Each row was made from one walk, in order. Every step used is in the known rows, and no mark comes twice. Write each row's walk.
In the rows, zero is written as 128.
Known rows
furip -> kopo -> kuga -> tuzil -> lako: [113 125 213 101  90 195  57 161 131 111 123  95  94  97 125 155 114 125
 117 128 162 163 131 110 123 125 101  58  89 151 132 121 161 152  88 147
 163 116 137 129 155 141 152 136  70 168]
pavo -> diradub: [122  89  57 172 109 119 119 161 111 105 113 109 118  96 126 140 144 109
 154 153 121  83  75 125 115 125 175 104 121 143 111 115 151  93 146 168
 162  87 122 134 102 122  91 114 137 113]
lokav -> tuzil -> domav -> kiro -> daka -> nomo: [169 124 116 127 140  77 125  68 114 167 147 131 141 184  85  92 143  84
 177 135  74 131 154 136 153 101 190 145 141 119 160  68 137 125 176 128
 145 151  78 110 150 142 143 101 158 143]
kopo -> kuga: [ 74 103 153 132 129 143 142 116 131 146 122  93 124 155 148  97 138  90
 105 113 190 144 126 107 146 116 125 103 105 102 138 111 124 134 147 140
 172 118  80 119 145 125 133 126 123 173]
tuzil -> lokav -> kiro -> daka -> nomo -> pavina -> diradub -> pavo: [134 135 122 128 166 180 116  97 125 134 169 122 138 146 145 127  79 174
  91 136 129 121 192 153  95 141 175 155 131 125 159 176 107 140 146  81
 111 144 126 100 122 132 120  96 160 157]
lokav -> tuzil -> domav -> kiro: [165  87 172 121  94  77 175  93 101 111 111 170 129 109  95 120 195  89
 170 138 120 173 100 160 183 104 111 137 152 127  88 173 140 139 162 125
 106 169 116 196  98 108 146 141 140  95]
kopo -> kuga -> tuzil: [ 96 173 169 102 115 159  88  90 160 120 128 107 127  96 136  89 145  90
 119  99 204 134 136  65 118 104 109  97 106 137 129 116 114 140  80 177
 161  99 143  86 158 155 111 132 116 177]
felen -> sazi: [ 51 119 169 111 148 137 115 135 147 184 109 164 117 151 130 134 146 149
 114 116  95 153 150 106  94  96 128 128 118 146  97 122 113 113 131 116
  76 147  94 105 137 118 115 162 107 113]
nuvog -> diradub -> pavo: [113  69 141 139 134 162 145 144 137 132 133 107 126 104 163 119 155 165
 107 160 111  76 172 144  62 188 148 149 151 109 109 200 145 112 120  83
 103  84  69 131 113 133  81 114 141 159]
tuzil -> lako -> diradub: [107  89 134 123 121 139 101 196 102  81 101 121 137  90  96 160 107  99
 127 178 120 148  96 135 110 166 148  60 129 128 131 146 182 118 131 106
 133 150  96 204 112 137 113 130  97  86]
lokav -> kiro -> daka -> nomo: [156 160  71 126 163  70 118  85 129 178 143 133 125 193 106 111  97 105
 140 138  67 115 176 110 123  94 200 147 129 108 174  39 114 115 192 157
 144 135  72  64 157 153 114  98 152 160]
domav -> tuzil: [151 151 111 144 104 113 124 117 138 127 114  80 166 160 157  80 173  96
 130 126 107 130  62 115 101 142 129 146 164 128 139 145 110  89 136 138
 121  77 151 134 124 103 111 123 156  68]
domav -> kiro -> lokav -> tuzil -> lako -> diradub -> nuvog: [141  41 121 149 153 118 176 128  96 113 131 119 137  74 112 154 100  97
 171 176 138 139  63 160 173 194 127 109 149 139 151 162 154 106 120  51
 126 155 159 153  97 106 137 128 124  83]
pavina -> nomo -> daka -> diradub: [ 88 184 122 135 146  97  97 130 156 151 114  82 142 195 160  70  55 117
 127 126  73 183 169 131 120 124  79 149 172 117 168  90 143 123 212 147
  99 105  95  90 126 152  93 120 140 138]
kuga -> tuzil -> lokav: [ 92 152 162 155 112 191 120 110 158 126 110 174 138  67 117 142 127 156
 126 103 158  70 122  89 151 113 110 127 115 152 109 145 143 162  76 180
 138  58 195  77 102 128 151 155 124 123]
nomo -> daka -> diradub: [ 89 170 128 137 143 107  99 135 154 158 116 110 146 185 160  88  71 131
 126 138  70 182 144 127 125 143  50 150 169 131 155  97 139 114 197 160
 100  76 106  95 116 156  91 110 131 148]
kopo -> kuga -> tuzil -> domav -> kiro: [142 135 196 105 106 107 142  83 103 110 101 152 135 108  93  98 198  64
 164 137 144 183 103 128 179 109 114 130 136 144 103 160 132 151 132 116
 124 163 128 182 120 137 140 129 139 113]
tuzil -> lako: [119  65 187 133 102 161 109 178 115 124 110 112 103 127 139 183 116 145
 118 135 118 164 115 135 128 141 123  83 121 138 109 138 164 149 157 120
 138 146 107 160 132 124 131 131  80 144]
furip -> kopo -> kuga -> tuzil -> lokav: [ 78 166 169 146 108 206 104 116 155 132 116 151 128  75 110 124 119 140
 120 103 177  77 126  95 162 108 100 112  90 143 132 125 147 160  58 182
 158  37 187  70 114 122 180 157 118 139]
pavina -> diradub: [111 159 109 143 166 142 107 119 168 118 129 110 133 148 152 130 141 107
 106  74 127 165 127 152 122 103 146 138 154 108 144 135 132 130 171  97
 104 129  92 132 128 120 128 107 142 173]
furip -> kopo -> kuga -> tuzil -> domav: [155 157 152  64 107 139  99 143 120 104 111 124 127  91 105 136 149 111
 152 128 153 138 154 111 136 109  87  95 135 122 119 114 157 144  75 119
 157 108 146 172 161 156 184 148 100 175]
furip -> kopo -> kuga -> tuzil -> lokav -> kiro -> domav: [113 164 105 120 151 113 124 161 126 108 140 190 108 121  80 148 120 157
 133 138 107  47 131 121  78 107 158 158 105 133 131 108 113 160 133 137
  97 122 150  47 139 146 143 159 134 131]
lokav -> tuzil: [142  75 118 134  92  96 153 110 157 123 146 143 113 103 137 132 138 142
 129 104 155 115 132 130 121  95 100 113 141 104 103 144 125 113 141 194
 124 109 116 113 116  93 122 155 121 140]
lokav -> kiro -> daka: [127 163  67  95 141  63 124 114 141 168 155 164  75 177 131 146 114 123
 112 150 107 140 160 123 133  73 193 181 117 144 108  71  86  82 168 143
 114  97 112 106 130 175  79 105 154 155]
furip -> kopo -> kuga -> tuzil -> lako -> diradub: [103 137 149  99 112 163  59 189 114  74 111 107 130  71  83 140 103  84
 127 173 145 149 105 121 110 156 129  41 104 136 149 129 182 118  77 127
 147 119 118 181 130 147 134 136  88 103]
daka -> nomo -> pavina: [156 176 115 122 139 105 111 105  98 167 142  81 155 158 126  71  58 133
 140  96 109 150 119 131  83 137 134 122 139 116 158  81 113 164 187 160
 111 137 135  68 132 120 112 137 128 124]
lako -> tuzil: [137 173 104 105 118 120 146 141 157 114 117 102 135 147 103 117 171  89
 112 131 163 104  73  96 115 146 132 116 119 117 130 121 137  88 111 157
 114 109 133 139  91  92  89 140 138 136]
diradub -> nuvog: [132  74 103 158 164 102 191 128 119 158 112  93 145 105 159 149 104 106
 156 124 142 125  63 132 167 184  90 139 164 108 143 131 128 116 162  78
 108 106 154  97 115  91 130 127 130 145]
daka -> diradub -> nuvog: [128 100  93 150 185 111 171 115 135 149 111  77 163 131 163 153  96 124
 163 140 110 142  98 134 168 188  39 123 189  93 175 140 152 103 175  86
 100 106 137  89 112 119 129 107 130 150]
furip -> kopo -> kuga -> tuzil: [101 199 153  93 112 157  64 118 165 129 131  96 120  94 123  86 135  87
 123  98 186 136 120  79 122 113  96  94  96 136 145  92 123 130  62 184
 151  61 143  74 164 140 137 139 105 179]
kopo -> kuga -> tuzil -> domav: [151 138 162  71 110 141 115 126 118  99 110 131 133  93 115 140 157 114
 148 130 167 134 164 101 134 105  95  96 142 123 108 131 150 151  88 112
 165 134 147 181 156 169 166 143 110 173]
furip -> kopo -> kuga: [ 82 141 131 117 123 141 107 152 135 159 125  78 113 151 129  91 123  84
 111 110 163 150 103 125 151 127 109 101  90 100 159  76 137 120 121 149
 156  65  79 101 155 101 169 137 105 174]
daka -> nomo -> pavina -> kopo: [129 207 127 138 140  66 111 115 126 172 135  74 138 170 141  72  47 135
 120  56  92 131 165 146 107 104 137 127 133  79 144  46  80 164 182 160
 109 180 135  97 116 111 126 138 153 135]
nomo -> pavina -> diradub -> sazi: [164 151  65 151 151 153 132 163 136 146 141 109 164 148 179 119  98 139
  87  86 140 187 145 148 147 155 124 145 124 100 145 161  93 122 165  53
  83 182 112 172 111  92 121  78 137 127]
furip -> kopo -> kuga -> tuzil -> lokav -> kiro: [124 196 115 119 118 128 131 110 146 121 112 197  91  80 109 155  85 152
  95 136 145  90 169  99 146  68 107 122  90 119 132 123 108 138 117 219
 133  76 168  68 103 129 146 158 124 128]
pavo -> diradub -> sazi: [160  76  23 186 114 135 151 196 113 130 116 121 152 110 161 142 130 126
 121 147 128 113 108 118 160 169 150 117 103 116 122 149 118  85 144 100
 137 149 104 185 101  91 103  76 133  96]
diradub -> sazi: [151  95  63 161 127 127 167 182 135 159 116 130 163 137 173 134 126 132
  99 117 129 154 125 110 169 177 119 138 117  97 124 151 103 107 153  84
 105 164  88 173 120  83 113  89 120 119]
lako -> tuzil -> kuga: [124 127 149 134 126 134 173 145 116  97 103 119 112 114 130 177 182 136
 109 127 166  82  92 144 120 157  67 125 109 127 112 144 157 119  64 157
 132 122 149 164 136  91 124 146 123 130]

Which walk is each row?
[174 156  61 157 159 149 129 150 131 150 141 103 174 159 169 108  90 134
  94  86 125 177 157 145 144 156 133 139 126  90 167 146  97 130 175  59
  92 194 100 157 121  91 131  73 140 129]	daka -> nomo -> pavina -> diradub -> sazi
[144 116 136 152 132 108 163 140  93  89 111 132 124 129 146 166 179 158
 126 139 105  71  95 164  78 144  88 167 139 136 118 159 125 130  96 131
 119 129 165 139 166 114 131 142 144  76]	lokav -> kiro -> domav -> tuzil -> kuga
[ 64 138 161 140 132 115 134 117 140 155 122  82 117 166 155  86 111  94
  93  82 175 133 162 121 153  93 129 104 101  76 136  81  97 142 151 142
 169 154  87 129 136 120 142 128 141 177]	pavina -> kopo -> kuga
[110 107 114 142 151 112 156  69 145 165 158 168 120 167 114  83 174 115
 156 120  95 167  80 133 173 141 222 204 128 193 106 105  94 120 109  93
 137 156 102 103 128 138 107 120 132  97]	domav -> kiro -> lokav
[127  53 157 157 117 120 185  87 119 113 145 169  90  97 140 167 174 172
 136 113 144 104 124 177 148 123  89 157 118 155  89 154 132 134  60 158
 150 146 139 138 154 104 146 149 116 110]	domav -> kiro -> lokav -> tuzil -> kuga
[160 219 110 104 139 115  91  79 106 167 163 120 130 150 110  82  44 150
 136 113 116 128 160 122  90  98 157 143 118 146 155  69  98 158 156 175
 120 112 179  45 125 158 112 132 146 126]	kuga -> tuzil -> lokav -> kiro -> daka -> nomo -> pavina
[114 131 140 182 105 176 145 118 136 132 104 141 161 123 135 121 145 147
 124 122 123  72  86 121 147 129 122 147 137 137 129 164 139 130 109 150
 136  47 192 112  88  96 163 146 153  61]	domav -> tuzil -> lokav
[179 137 118  72 111 113 155 161 115  95 103 130 137 129  92 158 176 113
 145 151 138 114 120 123 132 134 110 107 151 109 109 135 167 114 110  98
 131 142 140 218 111 124 151 149 124 144]	lako -> tuzil -> domav
[120 177 127 127 122 128 148  92 143 114 111 204  98  83 118 159  92 154
  91 138 158  87 180  91 144  62 116 122  96 120 122 138 102 145 129 214
 141 101 168  77  98 141 128 154 132 130]	kopo -> kuga -> tuzil -> lokav -> kiro
[109 146 116 128 155 114 139 144 123 102 139 199 115 121  89 151 126 159
 130 141 121  44 140 111  77 103 167 160 112 133 120 125 107 167 146 133
 106 146 150  57 136 156 125 154 142 130]	kopo -> kuga -> tuzil -> lokav -> kiro -> domav
[126  50 142 152 120 127 180 103 126 113 148 162  89  97 150 179 157 191
 128 108 148  87 138 170 132 124  87 150 120 147  92 143 137 131  52 159
 158 132 140 132 164 110 148 153 107 128]	kiro -> lokav -> tuzil -> kuga
[141  70 118 137 106  99 165  59 158 138 179 176 104 125 117 100 162 140
 151 112 133 134 119 142 155  98 165 162 133 156  98 135 102 109 105 158
 137 143 119 103 116 111 120 145 130 108]	domav -> kiro -> lokav -> tuzil
[123 191  73 112 157 114 101  93 161 141 137 133 132 199 137 139 114 157
 126 168  64 141 181 127 138  96  98 150 164 121 160 115 133  75 167 155
 110  79 120 101 109 190 106  87 157 122]	domav -> tuzil -> lokav -> kiro -> daka -> diradub
[110 105 223 108  94 194  74 144 128 106 121 104  99  97 135 158 121 128
 114 130 173 161 143 101 122 120 108  59  97 153 121 138 155 159 102 142
 171 140 137 138 152 153 133 131  79 168]	kopo -> kuga -> tuzil -> lako
[126 213 119 128 143  62 100 113 125 183 150  76 129 186 139  70  48 132
 122  61  89 132 173 149 109  95 159 144 128  91 141  29  75 151 178 149
 112 171 135  95 120 130 120 127 162 142]	kiro -> daka -> nomo -> pavina -> kopo
[135  97 119 122 146 110 161  78 126 152 151 178 123 159 103 102 180 121
 170 131  87 168  98 142 180 138 210 199 141 189  98 112 111 127 100  67
 144 171 112 143 133 151 134 124 127  98]	tuzil -> domav -> kiro -> lokav
[124  23 153 127 120 172 138 142 107  92 150 137 142  92 110 140 127 141
 119 202 132 131 129 143 114 200 175 105 125 149 123 217 147 110  87  71
 138 179  93 184 116 122 104 114 117  88]	domav -> kiro -> lokav -> tuzil -> lako -> diradub -> pavo
[145 129  41 140 153 132 132 163 151 166 136 116 165 188 172 137 118 148
 110 143  94 174 170 118 176 168  98 145 136 101 150 135 116  75 161  74
  99 151  74 166 123 137 105  53 132 132]	kiro -> daka -> diradub -> sazi
[113 179 123 121 153 102 129 141 115 110 149 183 111 129  94 134  93 171
 124 118 118  50 158 127  67  91 164 162 108 125 119 109  87 180 151 137
  96 166 175  55 125 158 124 160 152 124]	nomo -> pavina -> kopo -> kuga -> tuzil -> lokav -> kiro -> domav
[136 118 132 131 164 178 114 111 128 130 157  83 160 142 156 108  95 154
  99 119 131 143 160 149  82 170 153 136 147 112 161 182 116 145 150  73
 107 160 102 112 136 114 115  98 145 164]	daka -> nomo -> pavina -> diradub -> pavo
[150  88 184 138  85 164  97 161 111 112 110  83 127 143 149 150 140 130
 121 147 106 157  91 135 108 145 125  93 136 146 128 159 153 123 141 116
 142 124 142 173 127 116 134 124 105  90]	domav -> tuzil -> lako
[117 127  94 139 159  95 159 161 118 112 132 206 117 133  91 168 124 171
 134 143  87  46 124 128  78 113 175 175 128 128 110 128 113 161 173 122
  85 148 138  69 123 142 121 155 143 114]	tuzil -> lokav -> kiro -> domav
[134 110 153 161 115 129 158 128 104 106  98 102 134 122 168 153 182 140
 121 121 126 102  84 158 112 152  64 146 141 134 118 160 138 119  80 143
 137  99 160 160 159  98 139 135 134  82]	domav -> tuzil -> kuga
[169 143 145  74 109 123 115 138 122  99 106 146 137  82 112 154 158 128
 158 127 135 131 149 105 124 113  96 110 160 130  96 133 152 147  93 115
 137 128 156 180 147 163 154 147 107 159]	kuga -> tuzil -> domav
[162  61  82 153 116 143 151 181 111 114 135 156 155 107 125 141 120 123
 115 169 126 167 127 139 177 187 153 107 103 128 129 180 127  97 111  55
 122 213  91 229 102 100 121  90 112  56]	domav -> kiro -> lokav -> tuzil -> lako -> diradub -> sazi
[132 103 147 160 130 123 155 147  95  95 112 112 137 133 149 155 190 151
 135 126 109  73  76 165  80 162  88 165 144 142 116 157 137 133  85 116
 121 119 165 144 172 110 139 138 141  79]	kiro -> domav -> tuzil -> kuga
[ 97 216 177  99 115 138  77  89 155 128 139  89 121 105 142  71 106 104
 111  74 199 135 162  84 109  89 105 100 102 124 129  93  88 155  86 181
 152 125 169  86 145 154 113 139 131 172]	nomo -> pavina -> kopo -> kuga -> tuzil
[160  96 167 128 103 142 102 174 101  94 122 114 116 152 127 164 136 146
 126 163  85 128 101 142  76 136 148 114 135 147 128 158 139 133 157 102
 122 156 147 150 133 132 126 131 115  84]	lokav -> kiro -> domav -> tuzil -> lako
[124  68 139 124 110 132 114 151 108  77 133 150 124  86  81 143 123 106
 142 181 124 153 101 151 127 147 167  77 123 149 122 159 169 110 107 112
 140 170 104 200 103 134 119 136 104  64]	domav -> kiro -> lokav -> tuzil -> lako -> diradub
[124 166 139  79 118  99  95 105 120 161 152 136  98 167  94 100 175  68
 161 145 124 177 118 143 177  95 174 172 112 172 112  80 120 101 112  94
 124  93 125 152 142 172 136 104 155 145]	furip -> kopo -> kuga -> tuzil -> domav -> kiro -> daka
[182  64 111  90 108 106 161 120 124 112 149 170 116 112 111 160 153 168
 163 132 120 120 165 148 142 102 132 133 163 128  89 134 147 128  97 103
 156 151 130 186 138 142 175 156 108 143]	kiro -> lokav -> tuzil -> domav
